Each row was made from one small tree. The marks that hang from a mark follow it in brackets, in alphabetical order. Every link used is in the known rows. Write each row's tree.
Known rows
S[D[F] K[C]]: [-2.79 -4.49 -3.07  0.92  3.58  1.50  5.45  3.20  0.40 -1.25 -2.17 -1.26
  0.07 -3.62 -1.28 -0.16 -5.00  0.46  3.26 -0.15]
D[F[K[P]]]: [-1.82 -1.55 -0.81  2.64  3.93  0.93  1.95  2.61 -0.99  0.31 -1.07 -1.83
 -1.56 -2.77 -0.88 -0.42  0.86  1.99  2.15  1.54]
D[F[K[C M P Y]]]: [-2.73  1.67 -1.90 -1.80  1.34 -1.54  1.96  3.84 -1.58 -0.07 -0.54 -0.66
 -0.62 -1.00 -1.51 -1.94  1.27  2.89  0.06  1.47]
C[D[F] K[P Y]]: [-1.71 -2.00  0.12  1.41  2.22  2.27  4.37  7.37  0.29 -0.05 -1.41 -3.01
 -3.78 -1.19  1.17 -1.66 -2.34  1.96  0.31 -0.20]
F[K[C M Y]]: [-2.34  1.57 -3.19 -2.99  1.05  0.72  3.36  1.44 -0.77 -0.88 -1.17 -0.72
  0.47  0.13 -1.46 -1.25 -0.11  2.26  1.21  1.38]
D[F[K]]: [-2.00 -1.96 -0.41  2.31  4.02  1.61  3.33  0.68 -1.43  0.12 -1.18 -2.50
 -0.97 -2.64 -0.99 -1.38  0.17  1.35  1.69  0.02]
S[K[C M Y]]: [-2.29 -0.43 -4.38 -2.22  1.01  0.70  5.14  4.27  0.28 -1.69 -1.83 -0.07
  0.56 -0.81 -1.60  0.60 -3.01  1.80  1.29  0.91]
C[D K[M[X] P]]: [-1.15 -2.55 -3.59 -0.16  1.10  0.91  5.21  8.29 -1.67 -3.54 -1.65 -2.56
 -3.09 -1.81  1.58  0.96 -2.07  3.11 -0.40 -0.28]
D[F[K[C M P]]]: [-1.50  0.01 -1.99 -0.47  2.67 -1.33  2.91  2.78 -2.01 -0.30 -0.63 -0.63
 -1.62 -2.40 -0.99 -1.14  0.66  2.89  1.52  0.48]
C[D K[M P]]: [ 0.14 -1.82 -2.87  0.45  2.57  2.28  5.45  7.36 -1.83 -1.85 -1.35 -2.27
 -3.90 -1.98  2.48 -0.34 -2.77  2.32  0.85  0.23]
F[D K[M P]]: [-0.78  0.21 -4.22 -0.80  2.91  1.60  1.81  2.26 -3.39 -0.70 -0.43 -0.56
 -1.05 -2.64 -0.50  2.23  2.67  1.73  0.83  2.94]
D[F[K[C M[X]]]]: [-2.98 -0.63 -2.46 -1.22  0.97 -2.06  3.58  1.71 -2.40 -2.31 -0.97 -1.53
 -0.24 -1.62 -2.19 -1.06  0.50  2.90 -0.27 -1.44]
F[K]: [-1.35 -1.41 -2.17  1.17  3.63  2.89  2.98  0.44 -0.36 -0.76 -1.44 -2.26
 -0.28 -1.91 -0.69  0.12 -0.52  1.31  3.17  1.01]
D[F[K[C M[X] P]]]: [-2.88 -0.36 -2.76 -0.99  1.12 -2.67  2.18  3.46 -2.31 -2.35 -0.77 -1.08
 -0.69 -2.06 -1.96 -0.08  1.20  3.58 -0.37  0.21]
T[D[F[K[C M]]]]: [-0.89 -0.62 -1.09  0.25  2.24 -0.65  3.09  0.52 -0.98 -0.71 -1.90 -2.15
 -0.97 -2.54 -0.37 -1.51 -0.36  2.30 -0.39 -1.13]
T[D[F]]: [-1.45 -3.09 -0.42  3.40  3.27  2.26  4.10  1.11  0.08 -1.42 -3.25 -3.17
 -1.52 -3.36 -0.19 -0.37 -2.56  1.10 -0.06 -0.87]
K[C]: [-1.91 -0.56 -3.04 -0.22  2.20  2.29  4.78  0.58  0.48 -1.43 -1.58 -1.80
 -1.02 -1.60 -1.37 -0.14 -3.78  1.19  3.31 -0.35]
K[Y]: [-2.83 -0.84 -2.43  0.38  1.44  3.27  4.00  2.29  0.55 -1.79 -2.17 -1.97
 -0.11 -0.80 -1.13 -0.05 -2.30  1.03  1.25  1.68]
T[D]: [-0.95 -2.40 -1.96  2.30  2.75  3.06  3.59  0.84  0.66 -1.77 -3.25 -2.89
 -0.88 -3.01  0.23  1.32 -3.33  1.00  1.31  0.42]
C[K]: [-1.11 -2.29 -1.44  2.79  2.26  3.37  5.33  2.77 -0.35 -1.44 -1.99 -2.20
 -2.29 -2.73  1.23 -0.41 -4.08  1.22  2.46 -0.61]
C[K[Y]]: [-1.95 -1.65 -1.22  1.53  0.92  3.32  4.21  3.35  0.17 -1.23 -2.18 -2.12
 -1.33 -0.79  0.78 -0.91 -3.43  1.24  1.40  0.94]

Which tree is each row?
[-0.32 -0.06 -3.15 -3.02  2.80  1.53  4.69  2.52 -0.55 -0.74 -0.64 -2.44
 -1.50 -0.51 -0.07 -1.35 -0.83  2.33  1.97 -0.36]
F[K[C[D] M]]
[-2.93  0.45 -4.53 -2.60 -0.14 -0.10  0.76  4.08 -2.78 -2.45 -1.05 -0.57
  0.47 -1.18 -2.05  3.36  3.71  2.15 -1.44  3.31]
F[D K[M[X] P Y]]
[-2.41  0.11 -3.82 -4.89 -0.34  0.19  3.71  3.85 -0.13 -2.55 -1.19 -2.72
  0.29  1.09 -1.62 -0.52  0.15  2.95 -0.18 -0.02]
F[K[C[D] M[X] Y]]
[-0.87 -1.37  0.22  1.14  2.57  0.31  1.93 -0.67  0.89  0.51 -2.02 -2.92
 -1.51 -2.88 -0.78 -0.97 -1.19  1.81  1.30 -0.86]
T[D[F[K[C]]]]
[-1.06 -0.14 -4.08 -0.95  2.68  2.41  3.28  0.56 -3.08 -1.20 -0.58 -0.78
 -0.44 -2.12 -0.72  1.28  1.95  1.02  0.45  1.66]
F[D K[M]]
[-2.70 -0.70 -0.36  0.95  2.36  1.71  2.80  1.40 -0.52  0.10 -1.43 -2.36
  0.00 -1.13 -1.71 -1.86  0.45  1.23  0.76  1.05]
D[F[K[Y]]]
[-1.90  0.55 -4.01 -3.62  0.82  1.11  4.68  6.33  0.19 -1.60 -1.16 -1.73
 -1.44  0.24 -0.55 -0.40 -2.18  2.66  0.33  1.01]
K[C[D] M P Y]
[-1.42 -1.94 -3.56  0.40  3.02  1.12  3.39  4.38  1.63  0.01 -1.49 -0.42
 -1.11 -2.88 -1.49  2.52 -3.50  1.88  4.27  1.43]
S[K[C P]]
[-1.52 -1.33 -0.95  0.28  1.73  1.05  4.90  8.52 -1.95 -1.15 -1.41 -2.52
 -3.39 -1.00  1.75 -2.22 -1.57  2.76 -1.75 -0.04]
C[D[F] K[M P Y]]
[-2.49  0.13 -1.72  0.00  1.94 -0.46  1.95  4.53 -2.41 -0.62 -1.14 -1.04
 -0.17 -1.62 -1.00 -1.15  2.11  2.58 -0.72  2.20]
D[F[K[M P Y]]]
[-0.95 -2.47 -2.70 -1.63  3.42  0.68  7.22  5.56 -0.76 -0.52 -1.11 -1.90
 -1.60 -2.21 -0.74 -0.80 -3.03  1.99  0.54 -2.15]
S[K[C[D[F]] M]]
[-3.82 -2.64 -1.34  0.74  2.62  2.09  2.51  2.18 -0.61 -1.09 -2.00 -2.34
  0.61 -1.62 -1.23 -1.80 -0.94  0.39  1.29  1.95]
S[D[F[K[Y]]]]
[-1.69 -0.48 -0.68  0.99  1.67 -0.64  0.75  3.86 -1.47 -0.87 -2.34 -1.92
 -0.64 -2.45 -0.25 -0.40  1.77  2.60 -1.75  2.20]
T[D[F[K[M P Y]]]]
[-1.25 -2.12 -0.20  0.79  4.48  2.61  4.14  2.14 -0.58  0.33 -1.09 -3.89
 -1.93 -1.50 -0.45 -1.74 -0.11  1.21  1.56 -0.82]
C[D[F[K]]]
[-0.86 -3.43 -0.10  2.62  3.35  3.29  6.47  4.30 -0.68 -0.40 -1.35 -4.03
 -3.57 -1.97  1.56 -2.22 -3.74  1.63  0.90 -2.44]
C[D[F] K]
[-1.74 -0.25 -2.65  0.71  0.45  1.07  4.01  6.42 -1.49 -2.26 -1.72 -0.75
 -1.76 -1.47  1.29 -0.26 -1.90  2.43 -0.09  2.11]
C[K[M P Y]]
[-3.87 -2.19 -3.83 -1.55  1.01 -1.19  3.91  2.27 -2.54 -3.39 -1.86 -1.65
  0.69 -2.16 -1.80 -0.89 -0.87  1.72  0.09 -0.34]
S[D[F[K[C M[X]]]]]
[-1.80 -1.13 -0.63 -0.13  3.04  1.69  2.41  4.87 -0.20  0.79 -0.92 -3.24
 -1.70 -0.64 -0.66 -1.46  1.23  2.11  0.87  1.50]
C[D[F[K[P Y]]]]
[-2.89 -4.08 -4.48  0.59  2.34  3.04  3.01  6.51  1.14 -2.11 -2.91 -0.81
  0.75 -2.63 -0.76  2.42 -3.55  0.40  3.01  4.58]
S[D K[P Y]]
[-2.58  0.60 -2.39 -2.75  1.39 -0.04  4.66  6.64 -0.58 -0.94 -0.79 -1.78
 -1.82 -0.16 -0.66 -1.68 -1.48  2.76 -1.14 -0.31]
K[C[D[F]] M P Y]
[-1.31  0.86 -3.14 -4.26  1.21  1.53  3.92  3.18 -0.23 -0.62 -0.82 -2.38
 -0.54  0.76 -0.83 -1.50 -0.41  2.06  1.00  0.69]
F[K[C[D] M Y]]
[-1.65  0.44 -4.27 -1.08  1.93  0.44  4.75  3.72 -1.03 -2.26 -1.22 -0.35
 -1.52 -2.17 -0.73  0.43 -2.14  2.74  1.94  1.18]
K[C M P]
[-2.88 -0.17 -4.64 -4.36 -0.65 -0.31  4.04  6.94 -0.03 -3.53 -1.56 -1.98
 -0.98  0.45 -1.32  1.08 -1.47  3.19 -0.90  0.51]
K[C[D] M[X] P Y]
